Each row was made from one walk, in order. Every step used is in the known rows, and no mark comes twice. Write each row's walk.
Known rows
H/B/G: [ -1  -7  -8 -16  -9  -2 -17  -4  -9  10 -21  17  -6   8   6 -27   3  20
 -21 -16 -11  13 -13  23  12 -18 -11  -2 -10 -11   8   9 -10  -8   5   3
  -2  -9   4 -12  18   1  -3  13   5  13  10  -3  -7  11  -6  -4 -11   0
   1  21  10]
R/G/Q/E/C: [  7 -29 -15 -13 -20   3  -9 -19 -14   6 -25  15   2  20   9  -9  -3  21
   8 -20   1  16  -9  23   0 -21 -19   1  -3 -36  -7   6  -5  -5  -3   4
  -6   7   5 -23   7 -12   7  16   0   7   7 -21   6  22  -4  -5  -1 -11
  -2  37  23]
G/R: [ 12  -1 -13 -21 -11   0 -22  -5 -13   3 -22  18 -13   3   7 -19  -2  18
   0  -6 -16  12   7  12  11 -21 -15  -7  -1 -34   0 -13  -8 -10  15   4
   6  -7   5  -6  17   0  -4  14   8   8   8 -17  -9   6   3   0  -1  -5
  -1  10   9]
B/G/Q/E/C/D: [-12 -34 -12  -5 -11  -2  -7 -29 -15  16 -41  28  -1  33   8 -14 -11  33
  -2 -13 -14  11  -5  36  -3 -26 -17  -2   7 -24   3  -3 -19  -8 -10   4
 -10  -3  14 -22   5  -9  -1  14   1   5  17 -25   5  18  -5  -1  -2  -5
  -9  35  17]
E/Q/G/B/H: [  2  -1 -10  -6 -11  11 -19 -12 -12  -4 -29  12  -9  17  14 -30 -10   7
 -10 -17 -11  25  -6  31  21 -12 -14   2  11 -28 -11  -2  -5 -17  16   6
  -2  -3   5 -10   9 -11   2  17   5  10   7   5   5  11  -9  -4 -21  -2
   6   8  22]
B/E/C: [  4 -10 -21 -11 -18  -6 -21 -17  -7   9 -28  24  -4  14   3 -13  -1  24
  -1 -10   0  15  -7   9  -2 -26 -13  -2  -1 -31 -21   7 -13   2 -14   3
   2   2  13 -10   8  -9   6  21   9   5   9 -22   3  11   1  -2   6  -9
  -8  31   8]
E/B: [  9  -3  -9 -14 -12  -1 -17  -6   2   5 -22  16 -10   0   5 -21   3  17
 -10  -6 -14   7 -11  12  16 -17 -13   1  -5 -22  -6  -3  -4  -8  -5   2
   1   8  12  -5  21   5  -4  26  19   4   6   2  -5  11  -1   0 -16   1
   0  13  11]
B/H/C: [-12  10 -17 -13 -20  15 -12 -17  -9   2 -25  13 -15   6  -1 -15  -5  14
  -1  -9  -1  21  -8  18  14 -32 -13  -8  11 -20  -3   7  -9  -1  10  -1
  -3   6   7 -16   7 -21  15  23   8   6   4 -10  -2  11  -1  -4 -10   0
  -6  16  10]
Q/E/B: [  8  -9 -10  -7 -13  -3 -15 -15   0  16 -18  16  -3  13   7 -17   2  20
 -11  -6 -12   5 -16  14   7 -22 -22   1  -1 -25 -12   1  -7  -7  -9   4
  -4   4  16  -8  15   2   5  26  12   6   4 -11  -2  16  -6  -7 -10  -4
   1  21  13]
Q/G: [  8   7  -6  -7  -7   7  -7  -5 -13   9 -21  23  -3   8   8 -25  -1  18
 -11 -12  -4  16  -3  24  21 -19  -8  -3  -3  -8   1   2 -14 -15  20   1
 -12  -6   5 -19  17   4  11  11   1   7   8 -19   3   4  -6  -4  -5  -5
   9  22   9]
Q/E: [  3  -5 -11  -2  -9   3 -11 -14  -9  14 -16  20   0  18   3 -10  -1  17
  -6  -9  -9   5  -8  12   7 -26 -23  -2   1 -21  -8   2 -12  -6   4  -3
 -10  -5   9 -15   6  -4  10  17  -1   2   3 -20   2  12  -2  -7   2 -10
   1  20  11]
E/B/H: [ -3   1 -13  -6 -17   9 -18 -14   0   4 -22   8 -21   3   4 -19  -4  10
 -12 -10 -11  15 -10  18  17 -19 -16   0   7 -20 -10   1  -8  -7   7   3
   0  10  14   1  18  -7   8  29  14   6   4   8  -1  12  -7  -4 -19   6
  -3   4  11]
R/G/Q/E: [  7 -21 -10  -9 -10   6  -6 -15 -17   2 -17  13   6  23   7 -13  -2  18
   2 -22  -7  12  -6  23   6 -15 -23   1  -2 -25  -2   2  -7 -13   7  -2
  -7  -1   3 -25   8  -2   4  13  -6   8   5 -17   4  20  -2  -3  -3  -8
   4  27  25]
Q/E/B/G: [ -4 -16  -8  -7 -12  -3 -14 -11  -4  13 -26  19  -2  15   9 -24   3  28
 -20 -16  -9  10 -18  26  10 -21 -21  -1  -1 -13  -6   6 -12 -10  -2   7
  -7  -6  17  -7  19   1   4  21   3  12  12 -11  -2  10 -14 -10  -9   4
  -5  34  14]
H/R/G/B/E/Q: [ 17 -25 -11 -20  -6  -3 -24  -8 -16  -9 -24  13   2  26   7 -31  -4  25
   7 -21 -12  18  -9  14   0  -8 -16   5   1 -38 -16  -3  -2 -10 -19  10
  16   1   2 -16  13  10 -20  15   3  13  21  -9  -2  16   8  -3  -9 -10
   2  20  30]
Q/E/C: [  2 -15 -17  -6 -20   1 -14 -17  -7  18 -26  24  -3  13   4  -9  -2  21
   3  -7   0  11 -12  15   0 -30 -20  -3   2 -29 -14   6 -10   1  -6   2
  -8  -1  12 -16   5 -12  14  18   2   3   6 -22   4  15  -5  -9   3 -12
  -2  33  10]
E/B/H/R/G/Q: [  3 -23 -15 -21 -16  14 -13 -12 -17  -7 -20   3 -13  16   1 -21  -4  13
   8 -24 -11  18  -3  22  14  -9 -16   2   3 -30   2  -5   0 -13   7   7
   8  16   4 -14  24   2 -12  24   3  13  13   4  -6  17   0  -1 -21   1
   1  14  31]
H/R/G: [  9 -13  -8 -17  -7  10 -11  -3 -19   6 -19  14  -7   5  -4 -24   0  18
  10 -19  -3  13  -2  15  10 -19  -9  -1  -2 -19   5   2  -9 -11  10  10
   7   5  -1 -16  28   9  -2  12  -4  10  20 -11  -2   9   2  -3  -6  -3
   4  21  21]
B/G: [ -4  -4  -7 -13  -6   4 -11  -3  -7   3 -27  23  -8   8   5 -23   3  20
 -13 -15  -7  13  -5  26  17 -19  -9  -5  -3 -10   1   3 -16 -10  16  -1
  -6  -9   7 -11  14   1   1  13  -2   9  13  -8  -2   3  -9   0  -6   4
  -5  23   8]
E/C: [  3  -7 -14 -14 -18   3 -16 -11  -3   8 -27  24 -10   2   3 -13  -1  16
   4  -6  -1  12  -6  14   9 -25  -7  -3  -1 -29  -7   2  -9   1   0  -1
  -2   7   8 -13   9 -10   6  18  11   2   6 -12   1  11  -1   0  -2  -9
  -2  21   8]
H/R/G/Q/E/B: [ 13 -31 -11 -15 -12   2 -13 -14 -18   7 -16   7  -2  22   4 -17   0  24
   5 -20 -11  12 -12  17   5 -14 -26   2  -1 -31  -3  -4   1 -12  -9   8
   1  14  10 -18  24   8  -9  22   5  12  11 -11  -5  21   0  -9 -13  -6
   4  30  31]
G/C: [ -1  -1 -15 -19 -16   8  -8  -5 -10   0 -27  19  -6   6   8 -12   3  21
  -3  -9  -5  15  -7  15  12 -25  -9  -6   0 -34  -2  -2  -3  -6   6  -4
  -6  -5   6 -14  11 -10   9  18   9   2   5 -15   0  10  -3   4  -2  -8
  -7  12   5]
R/G/B/E: [ 15 -15 -11  -5  -7  -7 -21 -14  -6  -1 -26   7   0  15   8 -28   2  26
  -9 -22  -9  17 -10  11   3 -17  -8   2  -1 -31 -13   6  -9 -12  -7  12
   8  -2   4  -3  23   3  -1  15   6  13   9  -9   3  15   0  -1  -4  -2
  -4  24  18]
C/D: [ -3  -4  -5  -3  -2   1  -9 -17  -8   8 -32  23  -9  14   2 -20 -10  22
  -5  -3 -19   3   1  18  10 -25  -6  -2   3 -10   7  -5 -20 -13   0  -2
  -3  -2   9 -11  11   4  -7  15  11   0  13 -11   2  12   2   5  -4  -1
  -2   7   7]

Write each row's walk
[ 17  -7 -13 -21 -14 -11 -29  -8 -25   2 -17  17   0  26  19 -32  -7  25
  -3 -19 -13  24  -2  19   7 -10 -23  -2  -6 -32  -8  -2  -8 -12  -1  15
   9  -8   8 -16  12   8  -9  13   9  16  17 -28  -8  13   1 -11  -5 -14
  10  27  21] -> H/B/E/Q/G/R
[ 13  -8  -4 -14  -4   2 -18  -3  -8  -3 -28  22   1  15  17 -33  -4  17
  -8 -14 -15  22  -7  28  18 -10  -8   2  -3 -28  -6  -6  -4 -18   5   5
  -3  -2   3 -17  10   2  -9  12   9   8   9  -2   3  12  -4   0 -16  -7
  11  14  20] -> E/Q/G/B
[-10 -29 -13  -2 -18   8  -5 -34 -17  10 -36   5  -6  28   6 -20 -14  29
   2 -19 -10  19 -14  33   2 -28 -22   0  15 -19   7   6 -11 -13  -9  11
  -3  16  14 -19  14 -11   5  23   9   9  14 -14   3  27  -3  -7 -17   4
 -12  28  27] -> R/G/Q/E/B/H/C/D
[ -1 -13 -17 -17 -24  13 -12 -10 -17   4 -27   3 -15   7   5 -22   0  22
   4 -21  -1  21 -14  20   9 -23 -17  -2  10 -37  -2   7   0  -8   6  15
   5   9   7  -9  29  -7   9  21   4  11  16  -5  -5  15  -8  -1 -18   1
 -10  18  20] -> E/B/H/R/G/C
[  7 -17  -7 -21  -7   9  -9  -6 -13 -12 -21  11  -2  11   6 -17  -1  13
   2 -24  -9  14   0  23  15  -7  -9   0  -7 -24   8  -3  -5 -12  12  -5
  -2   4  -3 -23  13   1  -6  13   4   7  10  -4   2  17   2   5 -10  -2
   0  14  22] -> R/G/Q
[  6   3  -6 -16  -6   6 -10  -1 -15  -4 -21  25   2  18  13 -29  -6  15
  -2 -18  -7  20  -4  30  21 -11 -10   2  -3 -12  -3   0 -10 -13  12  -4
  -8  -7   4 -26   8   4   0  13   2   5  17 -11   3   8  -4  -4 -10  -9
  13  20  17] -> E/Q/G
[ -3  -8 -13  -8 -18  12 -14 -16  -8   1 -30   4 -11   5   4 -25  -3  17
  -5 -16  -2  27 -11  23  11 -28  -8  -3  10 -30   0   9  -3 -12  10  14
   3   9   1 -10  16 -21  11  19   8  13   4  -1   1  17  -2  -4 -17   5
  -9  16  22] -> R/G/B/H/C
[ 14 -16  -5  -7  -5   1 -18  -7  -4   1 -28   9  -5   0   9 -28   3  17
  -8 -18 -13  17  -8  19  11 -17  -5   2  -7 -31   1   4  -4 -19   7  13
   4   0  -1  -6  25   0  -2  12   8  11   5   2   4  15  -1   3 -12   1
  -2  13  20] -> R/G/B
[ 11  -1  -8 -26  -9   0 -20  -3 -22  -3 -23  24  -3  15  18 -29  -8  20
   5 -13 -12  21   7  28  17 -12 -20  -4  -1 -26  -3 -12  -8 -17  14   9
   1 -10   6 -20  13   6  -5   9   4  11  18 -23  -5   5  -2  -3  -6  -9
   8  20  19] -> E/Q/G/R
[  9  -1 -12 -15 -11  -7 -18  -8 -19   2 -17  21   7  29  15 -33  -4  23
  -8 -22  -5  23 -13  21  11  -9 -17   3  -9 -16  -8   8 -10  -8  -8   5
   1  -6   6 -24   8   7  -3  14   6  13  16 -19   0  15   0  -5  -8 -13
  12  27  20] -> H/B/E/Q/G
[  3   3 -13 -14 -16   9  -3  -4 -18   5 -27  22  -3  11  14 -21   1  23
  -8 -15   1  22  -5  22  17 -26  -9  -6   1 -25   0   4  -8 -12  16   3
 -15  -7   5 -20  17  -8  18  11   3   5   8 -22   2   9  -9   1  -5  -8
   2  24   8] -> Q/G/C
[ 16 -22  -7 -14  -3   5 -19  -5 -12   5 -25   7  -7   3   3 -29   3  20
   0 -15 -12  16  -7  15   9 -18  -8   1   1 -34   3  -4  -2 -16   5  17
  11   5  -1  -8  31   6 -12  12   5  12  11  -3  -3  13   3  -1 -13  -4
   2  16  25] -> H/R/G/B
[  0 -22 -18  -3 -17 -12 -21 -27 -12  21 -36  21  -7  25   4 -21  -8  32
  -6  -5 -11  11 -11  10  -8 -28 -12  -1   0 -28  -3   9 -17  -1 -29  10
   5   3  14  -6  14  -1  -5  18  18   4  11 -21   1  22   6  -1   0  -9
  -5  25   9] -> H/B/E/C/D
[ -6 -11 -20 -14 -25   8 -12 -24  -9   5 -23   7  -9  17   6 -10  -5  20
  -4 -13  -7  23 -15  22   9 -26 -26  -3  12 -32  -5   1  -3  -4  -3  -1
  -5  18  15 -19   5 -18   8  31  13   8   1 -10  -4  23  -3  -8 -16  -1
  -5  23  23] -> G/Q/E/B/H/C
[ -4  -5 -15   1 -20   7 -17 -21  -3  12 -20   7 -12  14   3 -14  -4  13
 -12 -11 -10  13 -14  19  10 -23 -29   1  14 -23 -16   5  -9  -6   3   3
  -4   5  16  -2  12 -11  13  28   6   7   2  -4   1  13 -11 -10 -15   2
  -2  13  15] -> Q/E/B/H
[  1 -19 -10 -11  -8   3  -8 -15 -16   2 -20  20   3  28   8 -11  -1  24
  -7 -18 -11  12  -5  29   9 -17 -23  -3   0 -20   0  -3 -11 -10   8  -8
 -13  -9   9 -24   4  -4   0  14  -6  10   8 -20   0  13  -6  -4  -1  -7
   0  30  19] -> B/G/Q/E
[  7  -3 -16 -21 -19  -5 -14  -5 -24   0 -23  18   5  29  20 -27   0  29
  -8 -21  -2  25 -18  21   6 -15 -16  -1  -5 -35  -8  11  -3  -6  -9   4
  -5  -8   9 -23   8  -3   6  13   8  10  12 -24   0  18  -4  -4  -8 -15
   5  30  16] -> H/B/E/Q/G/C
[ -4 -15 -11  -4 -12   0 -10 -22  -6  13 -40  27 -13  12   3 -16 -10  25
   1  -3 -11   8  -5  21   4 -30  -9  -2   4 -21   1  -1 -19  -5  -9   3
  -3   2  11 -13  11  -6  -1  15  13  -2  13 -16   4  14   0   4  -2  -3
  -8  17   7] -> E/C/D
[-10 -15 -10   2 -11   9 -10 -25 -12   9 -40   8 -11  13   4 -30 -13  25
  -4 -13 -11  23 -10  28   6 -31  -7  -2  16 -20  10   7 -15 -16  -1  16
   4   8   5 -10  19 -15   3  16  11  11  14  -8   5  20  -1   2 -15   8
 -13  15  21] -> R/G/B/H/C/D
[ -1  -9  -6 -13 -10  -3 -14  -6  -1   5 -28  18  -9   4   9 -25   5  23
 -16 -15 -12  14 -13  24  16 -16 -12  -2  -3 -11  -1   3 -13  -9   2   6
  -1  -2  14  -7  24   4  -3  22   8  12  14  -1  -6   7 -11  -5 -14   8
  -6  23  13] -> E/B/G
[  0  -9 -13 -11 -13  17 -13  -8 -21   5 -19   5 -13  11  -5 -22  -5  13
   7 -23  -1  16  -4  19  13 -20 -14  -2   8 -18   2   6  -8 -10  20  12
   7   2   0  -9  24  -1   5  16  -8  11  18  -5  -1   9  -4  -4 -11   2
   2  14  23] -> B/H/R/G
[  5  -8 -16 -10 -10  14 -23 -11 -13   4 -25  10 -20   9  -3 -21  -4   9
   0  -6 -15  15  -2  13  11 -23 -16  -4  13 -37  -7 -11  -3 -12  14   9
   8   5   4   0  19  -9  -7  24   5  11   5   4  -7   9   0  -2 -14  -3
   1   2  18] -> G/B/H/R
[ -3   3 -15  -8 -15  12 -12 -15 -12   6 -32  13 -11   7   8 -26  -7  17
 -10 -10  -2  33 -10  26  17 -30 -12  -6  13 -25  -3   5  -6 -12  14  11
  -6   8   5 -14  13 -20  15  19   9  13   1 -10   0  13  -7  -7 -16   1
  -2  19  17] -> Q/G/B/H/C
[ -3  -8 -11 -10 -11  -2  -4 -19 -23   2 -37  26   5  36  17 -25 -13  39
  -3 -16 -10  19  -7  30   6 -22 -14  -2   8 -24  -6   2 -17 -11 -12   4
  -6 -10  13 -23  10  -1   3  11   5   4  23 -31   6  15  -2   2  -3  -9
  -5  28  10] -> B/E/Q/G/C/D
